Known rows, with every step that occurs
P -> W -> U -> V -> F: [  6.8 -10.4  -7.9   7.9 -15.2 -40.7 -32.6  -7.1  16.8  -0.9 -15.7 -17.6
  11.2   8.6 -12.8  36.6  27.3  32.1  -4.1  21.5  15.7  21.5 -11.2]
U -> W -> P: [ 21.5  15.9  -1.2  -7.3 -18.2 -14.9 -35.1  -3.0  33.3  13.1 -20.1 -12.4
 -14.7  15.6 -21.5  12.3 -10.4  38.3 -17.9   6.8  16.4  10.7  -5.9]
D -> X: [ 25.8  11.8 -15.2  -2.4  -6.4 -15.2 -21.6   9.1  17.9  -2.8  11.4  -8.7
   6.6  12.5 -19.0   0.2  -6.8  26.9   3.6  -7.0   6.8  20.3 -33.6]
F -> A -> U: [  4.6  -3.9  -1.7  21.4 -27.8 -19.7 -12.0  12.7  29.0  -4.7  -0.8  -7.6
  -8.1  -2.4 -15.6  12.7 -11.2   3.8  12.8  12.9  11.8  18.2 -34.4]
V -> U -> W -> P: [ 20.6  10.1   2.4  -6.2 -23.7 -37.7 -38.2   4.7  29.7   9.4 -19.0 -28.7
  -8.6  16.2 -24.7  20.1  -7.5  38.6 -24.6  17.2   7.2   9.4  -0.7]
V -> U: [ 16.0   2.8  -5.4   2.4 -21.1 -35.7 -15.6   9.9  13.6  -9.4  -4.9 -16.6
  14.4  11.8 -16.9  23.3  -6.1  23.5 -10.6  10.8   1.9  18.6 -18.9]
U -> V: [  6.2   1.8  -5.1  -2.1  -8.3 -23.3 -19.2  -7.4  14.6  -1.1 -16.3 -10.8
  10.9   7.2 -10.0  23.3   9.4  25.9 -12.9   9.0   8.8  29.9 -31.1]
F -> K -> U -> W: [  4.7  12.9   0.1  -5.3 -23.7 -28.7 -33.1   4.3  26.4 -18.0  -8.5 -27.2
  -3.4   5.6  -7.6  20.5 -35.3  16.7  -1.0  -0.7  27.5   7.4 -35.6]
P -> W -> U -> V: [  1.9  -4.4 -11.9   4.9 -10.3 -38.4 -35.2  -2.2   9.6   1.3 -25.6 -16.4
   2.1  12.1 -12.2  30.6  17.0  35.5  -3.3  15.6  14.4  23.6 -20.5]
V -> F -> W: [ 28.4  10.6   6.2   8.8 -17.8 -15.0 -13.6  -3.7  38.7  -2.4  -3.0  -2.2
  16.3   5.7 -15.0  29.0   3.9  17.7   2.5   1.3  20.7  15.5 -14.3]
P -> W -> U: [  9.4   1.0 -16.0   8.5 -16.1 -30.5 -28.2   5.8  10.1  -4.2 -16.7  -7.1
   2.1  16.3 -13.6  24.8   2.3  32.1   5.6   7.2  15.4  16.2 -17.1]
K -> U -> V -> F: [  3.2 -12.9  -3.9   5.5  -6.6 -33.6 -25.5 -18.4  20.9 -11.9  -7.8 -31.2
  25.4   7.7 -13.5  37.5  13.1  19.8 -12.2  20.9  22.8  18.9 -19.1]
X -> D: [ 24.6  10.2  -3.9  -6.5 -13.4 -16.4 -16.2  14.3  20.8  -5.2   5.3  15.3
  -2.1  11.0 -18.1  15.3  -0.9  28.1 -16.5   5.7   0.0  13.9 -17.6]
X -> D -> K: [ 30.9  11.5  11.1  -2.1 -13.4  -6.0 -12.0  16.9  18.3 -12.5  21.8  21.4
  -4.9   8.9 -14.4  26.1  -2.7  29.7 -26.6  -6.3   0.4   5.3 -25.1]
F -> K -> U: [  7.3  15.8  -4.5   0.9 -25.5 -29.9 -21.2  10.9  18.5 -23.4  -6.0 -16.1
  11.9   9.2   0.9  23.8 -30.2  13.6   6.4  -2.3  16.7   7.4 -44.9]
A -> U -> V: [ -2.1 -15.7   2.6  16.3 -13.2 -27.9 -24.3  -5.8  21.3  13.6 -20.6 -17.9
  -3.9  12.6 -13.4  28.7   4.9   8.6 -10.5   6.4  15.8  25.1 -29.5]
P -> W -> U -> V -> F -> K: [  6.3   0.9  -2.2   4.2 -27.9 -46.4 -34.2   3.0  20.5  -7.0 -13.6 -15.7
   9.8   3.7  -1.5  36.6  14.5  27.5   1.9  16.4  12.2  17.0 -25.9]
U -> V -> F: [ 12.2  -5.1  -0.5   2.0 -15.3 -26.0 -15.8 -13.2  23.6  -4.1  -3.2 -12.3
  22.3   1.9 -11.0  30.4  22.3  21.2 -14.5  17.4  10.4  27.2 -20.5]
W -> U -> V -> F -> A: [  2.3  -7.8  -8.9   1.4 -26.2 -37.7 -15.5  -7.4  20.4 -20.6  -4.1 -16.4
  13.6  -1.3  -6.5  22.1  17.6  27.3  -6.7  46.3  -4.2  23.2 -16.6]
A -> U -> V -> F: [  3.2 -22.4   6.5  20.1 -18.8 -30.1 -21.3 -10.8  29.3  11.7  -8.4 -19.0
   6.7   8.1 -14.3  34.7  15.9   4.3 -11.4  13.3  16.7  22.1 -19.1]
F -> K -> D -> X: [ 21.7  32.1 -12.8 -17.1 -31.1 -25.2 -21.2  17.3  24.6 -21.2  16.5   6.6
  17.0  12.2  -9.7  -5.5 -13.4  27.9   1.5 -19.2  -5.2  29.5 -67.2]
W -> U -> V -> F: [  4.0 -11.1  -9.5  -0.7 -20.3 -36.7 -18.0 -13.8  15.0 -12.8 -10.4 -15.3
  18.2  11.8  -5.8  27.9  17.9  28.9 -16.9  35.2  -1.0  21.7 -10.5]
X -> D -> K -> U -> W: [ 20.5   1.7  13.0  -4.9  -5.8 -13.1 -30.9   5.2  23.8 -13.9  15.9  -5.3
 -16.0   9.8 -24.3  29.5 -12.3  30.6 -32.4  -0.3  19.8  -2.1 -15.3]
P -> W: [ 16.9   7.0  -8.2  10.0 -11.8 -19.6 -25.7   7.8  16.5   3.3 -10.3  -3.6
   4.5   7.8 -17.9  25.3   3.0  25.4   8.4 -10.5  25.3  20.5 -25.8]
V -> U -> W: [ 13.4   0.2  -0.4  -4.8 -19.8 -35.4 -28.0   2.8  22.1  -3.1  -7.8 -29.6
  -2.8   7.3 -26.3  19.0 -11.4  26.8 -18.6  12.8  13.6  17.8  -8.7]
K -> F -> W -> P: [ 28.6  17.8  -0.2   3.1 -15.7  -7.8  -8.2  -2.0  35.7  26.3 -14.9  -6.5
   6.1  23.2  -8.5  33.4   0.5  37.8  10.5   4.9  18.8   7.1 -18.9]
P -> W -> U -> V -> F -> K -> D: [  4.5   5.3  -7.4  -4.7 -32.9 -48.2 -34.6  -1.0  22.1 -14.7  -9.2  -6.4
  19.3   8.9  -7.6  29.0  23.1  33.9  -5.6  11.2   6.1  29.1 -37.9]
X -> D -> K -> F -> W -> P: [ 41.8  20.2  19.1  -1.5 -13.6  -2.2 -11.7  13.2  36.2  16.0  13.3  16.0
  -9.5  19.6 -11.7  39.3   4.6  44.6 -16.2  -1.8   6.6  -6.6 -18.0]

Rows
[ 14.5  -0.8  10.7   4.2 -10.9 -11.5  -4.8  -9.6  17.8   2.6   1.4 -11.3
   6.2  15.8  -1.1  47.3   6.6  35.9  -6.9   8.2  13.7   9.7 -31.8] : D -> K -> F -> W -> U -> V
[ 28.4   6.0   8.7   0.0 -20.4  -2.7   3.7  17.2  23.6 -10.2  39.6  14.6
  -2.6  -2.2 -10.8  28.5   2.2  30.8  -6.2  10.5   1.4   2.9 -32.3] : X -> D -> K -> F -> A
[ 21.4   5.4  -0.5   6.6 -21.7 -24.5 -15.4  -5.1  32.1  -8.7  -9.1  -5.4
  13.7  12.7 -11.7  28.6   3.0  23.9  -0.5  17.0  11.8  12.0  -5.9] : V -> F -> W -> U
[ 23.2  -0.7   3.6   7.1 -17.2   3.7   9.7  -1.5  11.7  -4.3  25.6   0.3
  15.1  11.2  -4.0  36.7  -4.7  26.1  -2.3  -7.1  14.9   7.7 -36.5] : D -> K -> F
[ 28.0  11.3  15.7  -6.3  -9.2 -15.2 -39.9   7.6  30.6  -2.6   5.8  -3.3
 -21.1  17.4 -22.9  30.7  -9.2  41.7 -37.3   4.0  14.2  -9.2  -8.0] : X -> D -> K -> U -> W -> P
[  4.4   0.5  -4.4  -4.1 -32.1 -43.0 -19.7  -3.5  18.7 -18.5  -8.3 -14.2
  16.3   7.0   5.3  28.0   5.7  24.9 -11.0  30.2  -4.1  18.0 -25.2] : W -> U -> V -> F -> K
[ 15.9  -1.6  20.6  11.6  -3.7 -19.9 -25.2 -12.5  28.1 -12.0   0.6 -21.6
  14.2   6.6 -11.6  50.8   7.4  22.2 -17.1   0.2  28.9   7.1 -28.3] : D -> K -> U -> V -> F -> W
[ -3.4  -8.5   2.2  17.7 -21.7 -28.0 -19.9   4.7  29.2   0.4  -9.8 -16.3
  -8.1  -5.4 -13.9  18.6   2.9   7.5   4.3  21.0  11.0  26.0 -38.0] : F -> A -> U -> V
[ 30.5   2.5   8.1  -2.1 -14.0  -1.0   1.9  10.3  17.5  -2.4  33.0  15.4
   1.8  11.1 -10.7  34.5   2.8  32.5 -16.0  -0.3   4.3   2.2 -26.3] : X -> D -> K -> F
[  6.8 -14.6  13.5  19.2 -21.3  -9.6   2.1  -0.6  22.4   2.8  21.1 -14.2
  -0.4  -2.3  -5.4  39.6   6.3  14.9   2.6  10.7  15.4  12.2 -45.7] : D -> K -> F -> A -> U -> V
[ 19.4  -9.3  18.5   7.7 -22.2  -6.1 -10.6  12.2  34.9   5.6  33.2  -1.7
 -27.4  -1.8 -21.4  29.3  -4.3  20.4 -11.1  10.7  15.7  -0.7 -22.4] : X -> D -> K -> F -> A -> U -> W
[ 17.0   3.8   9.0   3.9 -10.7 -24.9 -22.4 -12.5  36.4   3.5 -14.8 -12.8
  15.8   2.5 -13.2  35.1  20.2  22.5  -8.7  10.8  18.7  25.6 -19.9] : U -> V -> F -> W
[ 20.7  -6.4  16.5   0.6  -6.7 -23.3 -24.3  -0.5  23.3 -16.5  20.1  -3.6
   8.0   6.4 -15.7  43.6  15.8  27.7 -34.8  11.6  10.3   2.9 -18.0] : X -> D -> K -> U -> V -> F
[ 12.8 -10.3   3.0  23.8 -33.4 -22.2  -8.5   5.4  37.3  -8.1  12.9  -8.6
   6.4  -6.8 -16.2  21.1   2.5   0.7  10.4  20.5  13.7  15.1 -21.9] : V -> F -> A -> U
[ 34.9  11.2  16.3  -0.1 -10.2  -0.1  -3.6  10.9  29.2   4.7  22.4  14.7
  -4.1  11.7 -12.0  38.8   1.1  33.3 -11.0  -6.2  12.1   0.5 -25.5] : X -> D -> K -> F -> W
[ 12.2   7.3   5.6  -2.2 -28.9 -32.5 -17.9  -1.9  28.4 -10.8  -1.0 -10.9
  20.6  -3.1   1.1  30.2   8.4  16.7  -8.1  11.1   6.5  22.4 -36.2] : U -> V -> F -> K
[ 35.6  20.2   9.0   7.3 -21.4 -17.0 -22.5  -0.7  46.4  10.1 -13.9  -1.0
  11.2  13.9 -14.2  29.7   7.6  30.3  -3.1   6.1  15.1   7.6  -6.3] : V -> F -> W -> P
[ 11.9  -9.8  12.3   9.7  -7.5 -20.3 -19.7 -13.4  17.4 -18.9  10.8 -20.6
  20.5   6.2 -10.2  46.6   9.0  21.5 -22.3   5.8  20.7   8.6 -28.7] : D -> K -> U -> V -> F
[ 25.6   2.3  25.3   2.7  -2.7 -22.1 -30.1   0.1  35.2  -9.1  10.5  -3.8
   1.2   6.6 -17.4  48.6  13.9  28.8 -29.3   6.3  17.7   1.4 -17.5] : X -> D -> K -> U -> V -> F -> W
[ 19.9  13.8   7.0  -1.8 -33.6 -32.2 -35.6  -0.4  41.5  -8.7  -3.5 -25.1
   6.1   7.9  -7.9  28.8 -15.4  23.0  -7.5  12.7  22.1  -2.3 -15.2] : V -> F -> K -> U -> W -> P
[  4.0 -13.0   2.4  13.6 -18.3 -18.0 -28.7  -3.7  29.9  13.6 -13.5 -20.8
 -21.3  11.9 -24.6  17.5 -16.8   7.4  -8.6  -1.2  28.5  15.8 -15.0] : A -> U -> W
[ 17.5  -3.3   9.1  16.8 -35.4 -23.9 -27.1   1.3  51.2   8.1   0.3 -17.8
 -11.8  -2.5 -23.2  18.3   1.4  13.6  -2.1  26.0  17.2   7.2  -5.5] : V -> F -> A -> U -> W -> P
[ 24.4  13.4  11.8   2.1 -14.0 -27.3 -30.7 -10.8  43.3  15.1 -24.2 -11.4
  10.9  10.4 -11.9  35.9  23.8  33.4 -13.9  14.9  12.9  18.0 -12.5] : U -> V -> F -> W -> P
[ 10.4 -13.0   6.9  18.1 -32.1 -22.2 -19.0  -0.7  44.8  -3.4  10.4 -19.2
  -7.5 -10.2 -23.7  18.2  -2.5   3.2   3.7  21.1  22.9  14.6 -13.2] : V -> F -> A -> U -> W
[ 10.0  -6.6   0.3  12.5 -29.9 -14.6 -12.8  -0.1  40.6  23.2  -0.2 -23.6
 -16.6   5.9 -16.9  21.5  -5.5  22.0  12.6  25.2  21.4   7.1 -18.7] : K -> F -> A -> U -> W -> P
[  7.5  -5.1   4.8   8.0  -2.1 -32.6 -31.0 -17.0  31.8  -4.6 -18.1 -31.3
  19.3   8.6 -15.6  41.6  12.4  20.9  -7.0  15.5  30.0  17.0 -18.9] : K -> U -> V -> F -> W
[  4.6  -6.6  -7.5  10.2 -21.8 -41.9 -30.7  -0.3  23.1  -9.4  -9.4 -18.2
   6.9  -4.1 -13.8  30.4  26.8  30.3   5.9  32.6  12.2  22.5 -18.0] : P -> W -> U -> V -> F -> A
[  2.7 -10.5  12.0  16.6 -31.4 -36.4 -22.8  -0.5  32.9   5.3  -6.7 -18.0
   4.7   3.4  -3.5  34.6   4.1  -0.2  -5.5   7.9  13.5  17.5 -34.2] : A -> U -> V -> F -> K
[ 21.3  -7.2  14.6  13.2 -23.2  -6.9   0.6  18.0  27.7   1.1  35.4   9.1
 -13.0   1.7 -13.4  32.4   0.6  18.3  -4.6   9.7   6.1   0.3 -31.4] : X -> D -> K -> F -> A -> U
[  7.8 -13.6  15.4  21.8 -14.6 -29.2 -26.7 -10.1  40.7  18.0 -18.9 -19.2
   0.1   8.9 -16.7  39.0  14.4   5.5  -6.1   7.9  24.5  20.3 -19.7] : A -> U -> V -> F -> W
[ 14.8   6.7   0.2   5.3 -31.3 -30.8 -16.5   3.2  27.7 -24.4   8.3 -16.0
  24.7   4.1  -1.4  30.9 -14.5   9.7   4.1   6.4  17.8   5.8 -31.0] : V -> F -> K -> U
